Each row comes from the steps of one walk. Every step used is in the known rows, and no mark comes twice. Write the walk behind each row, first mark first.
In the rows, zero is written as 128.
Known rows:
tinov ruta bifa potev: [131 127 138  90  86  82  83 179 135 101  77 110 118 116 120 128 149 100
 136  90 101  93]
tinov difu bifa potev bilon romup: [148 126 189 101 113  62  91 152 136 111  55 111  97 110 116 131 147 110
 148 127  92 115]
potev bifa ruta tinov romup: [121 153 157 106  87  90  83 145 131 106  75 127 130 117 139 144 140  95
 135  96 103 112]
potev bilon: [122 135 164 118 103 105  92 152 159  86  80  91  96 129 126 113 120 110
 164  97 101 116]
potev bilon romup: [145 144 173 140 108  85 103 144 168 109  70  92 106 127 122 116 133 124
 151 123  92 137]
bifa potev bilon: [128 118 172 103 111  97  82 155 143 100  80  90  87 113 133 110 128 100
 152  92 100 102]
difu tinov romup bifa potev: [132 133 150  75  88  56  70 159 129 121  91 127 120 120 143 129 162  91
 146  99 106 108]
difu bifa ruta: [121 143 150  93  81  87  84 138 129  80  96 119 112 100 125 150 139 106
 146 105 101 121]
romup tinov: [135 140 113  97  96 101  88 140 145 115 100  82 130 129 124 108 128 130
 195  96  89 135]
ruta bifa potev bilon: [127 107 170  94  98  76  80 178 136 104  70 102  90 110 131 104 143  88
 155 100  92  96]
difu bifa potev bilon romup: [145 120 189 114 110  59  88 140 142 118  72 106 102 102 121 118 145 110
 144 133  89 123]
romup bifa: [126 142 111 102  80  85  93 165 145  91  95  98 111 125 127 130 134 129
 159  99  99 119]
romup bifa ruta tinov: [111 144 146  89  71 101  89 183 117  93  82 104 116 104 147 138 133 107
 144  59  91 100]
ruta bifa potev bilon romup tinov: [155 113 157 102  94  55  87 165 133 143  61  89 113 112 131  89 158 117
 176 130  75 124]
bifa potev: [133 127 137  98 110  98  80 146 142 109 104  96 109 108 125 125 131 110
 152  84  99 115]
bifa potev bilon romup tinov: [154 123 160 109 104  75  89 146 140 139  70  78 112 115 132  95 144 128
 173 124  82 130]
difu tinov: [116 149 164  95 109 102  90 142 153 105 103 116 137 134 129 133 122 102
 169  69 105 122]
bilon romup bifa ruta tinov: [127 149 155 107  73  87  97 178 124 109  72 104 122 102 144 139 142 117
 134  79  85 114]

Write each row's walk:
[123 149 151  80  85  91  86 153 122  73  78 125 108 109 120 164 141 106
 152  99 104 112]
tinov difu bifa ruta
[118 119 198  81  93  77  83 185 134 102  54 118 107 126 136 117 144  80
 142  85 105  75]
difu tinov ruta bifa potev bilon
[129 144 139  67  79  87  83 152 112  87  75 115 115 110 124 149 144 115
 174 103  96 115]
romup tinov difu bifa ruta
[107 141 157 102  94 114  96 157 119  98  77 109 124 105 137 146 113 115
 137  69  98  97]
potev bifa ruta tinov
[120 145 136 112  91 106  96 139 131  86  81 111 112 111 130 153 122 132
 131 110 109 108]
potev bifa ruta
[126 147 130 105  76  89  94 178 154  86  74 112 128 136 113 132 143 109
 147  95 102 105]
tinov ruta bifa
[146 148 123 123  83  68 102 159 153 111  84  99 118 123 123 130 146 142
 148 124  91 137]
bilon romup bifa
[119 155 159  85  95 123  92 179 123  85  68 108 114 118 132 154 125 101
 156  45  96 100]
bifa ruta tinov difu
[156 131 160  92 110  83  92 164 133 126  52  86 104 126 125 116 145 126
 178 112  86 117]
bifa potev bilon romup tinov difu
[148 129 182 120  94  65  95 174 149 114  47 103 105 121 123 117 155 110
 127 125  93 104]
tinov ruta bifa potev bilon romup
[127 117 172  96  89  82  84 185 139  92  55 103  94 121 128 113 144  93
 139  98 101  82]
tinov ruta bifa potev bilon
[116 149 158  90  81  84  93 179 147  95  73 129 143 141 122 135 142  96
 152  80 106  98]
difu tinov ruta bifa
[123 130 163  76  90  77  82 179 130 110  76 125 131 122 127 131 149  88
 139  76 105  86]
difu tinov ruta bifa potev
[142 141 175  86  83  70  91 154 118  98  48 111 104 110 127 139 152 117
 164 129  90 118]
potev bilon romup tinov difu bifa ruta
[150 115 166  95 102  55  84 139 130 137  71  91 115 104 125  99 149 122
 177 137  79 128]
difu bifa potev bilon romup tinov
[137 122 126  77  81  77  80 177 126 117  75  99 125 117 124 114 154 109
 158  96  92  96]
romup tinov ruta bifa potev
[132 141 117  92  71  84  91 178 143 102  71 101 136 137 118 116 148 118
 171 101  93 108]
romup tinov ruta bifa
[134 157 127 101  59  73  80 159 135  88  81 120 106 120 144 145 165 109
 134 119 107 122]
tinov romup bifa ruta
[150 119 179 120 101  60  92 168 146 126  61 102 100 110 126 107 154 104
 143 127  85 119]
ruta bifa potev bilon romup
[125 143 141  81 102  85  88 148 137  82  88 121 117 122 104 151 130 110
 174  99 100 119]
tinov difu bifa
[156 121 157  83  99  64  89 184 125 129  42  97 106 123 124 110 159 114
 180 119  79 113]
ruta bifa potev bilon romup tinov difu
[152 128 135  95  84  62  87 173 132 132  65 101 130 116 121 114 164 118
 149 116  87 110]
bilon romup tinov ruta bifa potev
[133 116 135  89  96  75  78 171 132 114  93 109 111 105 124 118 147  96
 155  92  91 109]
ruta bifa potev
[157 154 127 101 104  91  99 154 146 120  69  90 129 137 114 129 140 140
 187 108  86 139]
bilon romup tinov difu
